Known rows, with every step that occurs
kela > figopot > depev: [ -7  -5   9  -1 -17  -6 -15  -6 -14  -2  -1  -4  -1   3 -11   4 -10  -3
   5  -1  -2  -5   7  -9  -4]
depev > figopot: [ -3   8   8  -3  -2   1 -19  -5  -4   0   0  -4  -6   4  -5  -1  -6  -6
   5  -5  -1  -5  -4  -1  -6]
zalel > kela > zani > luku: [ -5  -3  -3  -5  -2  -7 -17 -14  -4  12  -4  -3  15   6  -5   5  -5  -4
  -7  -3  -2  -9   6   7  -1]
figopot > depev > zani: [ -7  -4   5  -3 -11   4   1  -2  -9   1   4  -4  -6  -4  -9   4 -14  -8
  -8  -2  -3  -2  -1  -1   0]
figopot > kela > zani > depev: [ -6  -2  11  -3 -20 -10  -4 -19  -5   7  -4  -4  -1   1  -7   4  -5  -5
 -11  -3  -4 -16   6   1  -1]
kela > zani > depev > figopot: [ -7  11   2  -3 -11  -9 -15 -12  -4   7  -2  -5   2  10  -2  -3  -2  -9
  -6  -6  -2  -5  -7   3  -7]
zalel > kela: [ -2  -2  -1  -4  -7  -3 -20  -7  -6   3   0  -2  -5  -1  -7   3  -7  -2
   5  -2  -4  -9   6  -1  -1]
fazamo > luku > zani: [ -3  -5   3   2   4   2   3  -2  -7   7  -1  -1 -23   4   3   1 -10  -4
  19   1   4  -6  -2   6   0]
zalel > kela > figopot: [ -3  -5   1  -3  -6  -5 -35 -13 -13   2  -2  -2  -3   6  -7   1  -8  -2
   5  -2  -3 -10  12  -9  -3]
kela > fazamo > luku > zani > depev > figopot: [ -9  -2   2   2  -7   0 -14  -7  -6   5  -1  -3 -14   9   5  -6  -3  -7
  18  -3   6 -18  -8   6  -4]
zalel > kela > fazamo > luku > zani: [ -4 -14  -5   1   1  -1 -16  -8 -13   9  -1  -1 -18   3   1  -1  -7  -2
  19   1   3 -24   4   5   3]
kela > fazamo: [ -2 -11   5  -2  -2  -5   2  -5  -9   4  -2  -2  -2  11  -7  -1  -8   0
   4  -1  -3 -21   1  -2   0]
kela > zalel: [ -2   0   6  -3  -3  -8 -16  -5  -8   3  -2  -2  -7  13  -7   1  -8  -9
   8   1  -4  -3  -3   7   2]
depev > figopot > kela > fazamo > luku: [ -3  -4  18   3  -7   4 -24 -14  -9  -1   0  -2 -22   0  -7  -2  -3  -7
   1  -3   3 -30   1   2   0]
fazamo > luku > zani > depev: [ -7  -4   2   1 -11  -2   3  -3  -1   6  -2  -2 -18   4   5  -1  -8  -5
  18   1   4  -5  -4   9  -2]
depev > figopot > kela: [ -1   6  20  -2 -10   4 -24 -13  -4  -2   1  -4  -8  -7 -11   3  -5  -7
   1  -6   0 -15   3  -3  -4]
zani > luku: [-4 -5  8 -3 -4 -2  2 -5  4  4 -3 -4 12  6 -5  5 -9 -3  3 -2  0 -5  1  7
 -3]
luku > zani > depev: [ -6  -4   1  -3 -12  -3   4  -5  -1   6  -2  -4  -1   3   0   2  -9  -3
  18  -1   1  -5  -1   3  -3]
kela > fazamo > luku > zani > depev: [ -8 -12  -1   2  -9  -4   5  -4  -6   7  -3  -2 -14  10   5  -3  -7  -3
  17   1   4 -20  -3   8   0]
zalel > kela > fazamo: [ -3 -11  -3  -3  -6  -5 -19  -9 -11   4  -2  -2  -2   5  -8   0  -6   0
   4  -2  -4 -23   7  -2   1]
zalel > kela > figopot > depev > zani > luku: [-11  -9   1  -4 -14   2 -34 -13 -10   2   2  -4  14  -4 -10   6 -12 -10
  -9  -3   0  -6  11  -3  -3]
fazamo > luku > zani > kela: [ -6 -12  -5   1  -1   2  -4   1   1   8  -1  -2 -23   4   6   0  -7  -5
  30   2   8  -5   6   6   0]

Rows
[ -4 -13   1   2   6   0   5  -4 -12   8  -1  -1 -18  10   3  -1  -9  -2
  19   2   4 -20  -1   5   2]	kela > fazamo > luku > zani
[ -7   8   6  -2 -17  -2 -18  -7   2  -1   0  -5  -1   4  -3  -2  -5  -8
   3  -6  -2  -3  -6   1  -8]	zani > depev > figopot
[ -5  -3   3  -3   2  -8   4 -10  -2  11  -5  -3  15  12  -4   4  -7  -5
  -7  -2  -1  -6   1   8  -2]	kela > zani > luku
[ -9  -7   6  -4 -12   5   2  -4  -1   2   3  -5  12  -3  -9   7 -13 -10
 -10  -2   0   0   0   6  -2]	figopot > depev > zani > luku
[-10 -10   1  -2 -22  -5 -23  -4  -6  -1  -1  -6  -2   2  -7   3  -6  -4
  15  -1   2  -4  14  -9  -4]	zani > kela > figopot > depev
[ -7 -14  -3  -3  -1   4 -22  -9  -5   5   3  -3  -7  13  -3  -1 -11  -9
   3  -2   2  -6  14 -10  -5]	depev > zani > kela > figopot
[ -6   7  17  -2 -24   0 -24 -15   2  -3  -1  -6  -4  -7  -8   2  -3  -8
   0  -7  -1 -14   1  -1  -7]	zani > depev > figopot > kela
[ -5 -12  -5  -3  -2   1  -5  -1   1   8  -2  -4  -7   3   0   3  -8  -3
  30  -1   5  -4   8   0  -2]	luku > zani > kela
[ -2   9  19  -2 -10  -1 -42 -16  -8  -2   0  -4  -9   0 -14   2  -4 -15
   5  -4  -1 -13   0   4   0]	depev > figopot > kela > zalel
[ -5  -8   4  -4   3   6   2  -6   2   6   2  -3   9   6  -4   4 -14  -9
  -9  -3   0  -4   1   7  -2]	depev > zani > luku
[ -6  -4  12  -2 -17   2 -21 -17  -7   2  -2  -6  -1  -2  -6   0  -3  -6
  15  -6   3 -30   1  -2  -4]	luku > zani > depev > figopot > kela > fazamo
[ -8  12  -5  -4 -16  -9 -37 -16  -6   8  -1  -4   2   5  -3  -2  -1  -9
  -6  -6  -4  -8  -1   3  -6]	zalel > kela > zani > depev > figopot
[ -6  -8  -5   1  -1  -3 -22  -2  -4   9  -2  -2 -24  11   4   0  -5 -13
  33   4   6  -2   3  13   3]	fazamo > luku > zani > kela > zalel
[ -7 -21  -6   1   0   5  -5  -3  -4   6   3  -2 -22  12   2  -4  -8  -8
   3   0   4 -18   6   4   2]	depev > zani > kela > fazamo > luku
[ -8 -13  -8   1 -14  -4 -15  -9  -8   7  -2  -2 -14   3   4  -2  -5  -3
  18   1   2 -23   2   6   1]	zalel > kela > fazamo > luku > zani > depev
[ -6   4  15  -2 -18   4 -22 -15   0   1  -1  -6  -4  -9  -5   2  -5  -9
  15  -5   3 -14   1   0  -7]	luku > zani > depev > figopot > kela
[ -2  -4  12  -3  -5  -5  -3 -17 -11   7  -3  -3  -6   1 -10   6  -7  -4
  -9  -2  -4 -18   8  -2   1]	figopot > kela > zani
[ -6   7  15  -3 -19  -1 -39 -17  -6   2  -1  -6  -5  -2  -6   2  -3 -16
  18  -3   2 -12  -2   6  -2]	luku > zani > depev > figopot > kela > zalel
[ -1  -2  16  -2 -11  -4 -24 -13  -9   1  -2  -3 -10   2 -12   5  -7 -10
   4   0  -4 -14   5   4   4]	figopot > kela > zalel
[ -7  -5   2  -3 -21  -6 -36 -11 -16  -1   0  -4  -1  -3 -11   5  -8  -3
   4  -1  -2  -8  11 -10  -2]	zalel > kela > figopot > depev
[-10  -8   7  -3 -10   3 -14  -9  -8   2   2  -4  14   3  -8   6 -14 -10
  -9  -2   2  -3   6  -2  -4]	kela > figopot > depev > zani > luku
[ -6 -11  -5  -4  -2   5  -6  -3   2   6   3  -4  -9   4  -3   1 -11  -9
   3  -2   1  -4   7   0  -2]	depev > zani > kela
[ -5  -7  -2  -3  -9  -8 -24  -3  -1   4  -3  -4  -8  12  -4   1  -5 -10
  18   1   0  -2   5   6   1]	zani > kela > zalel
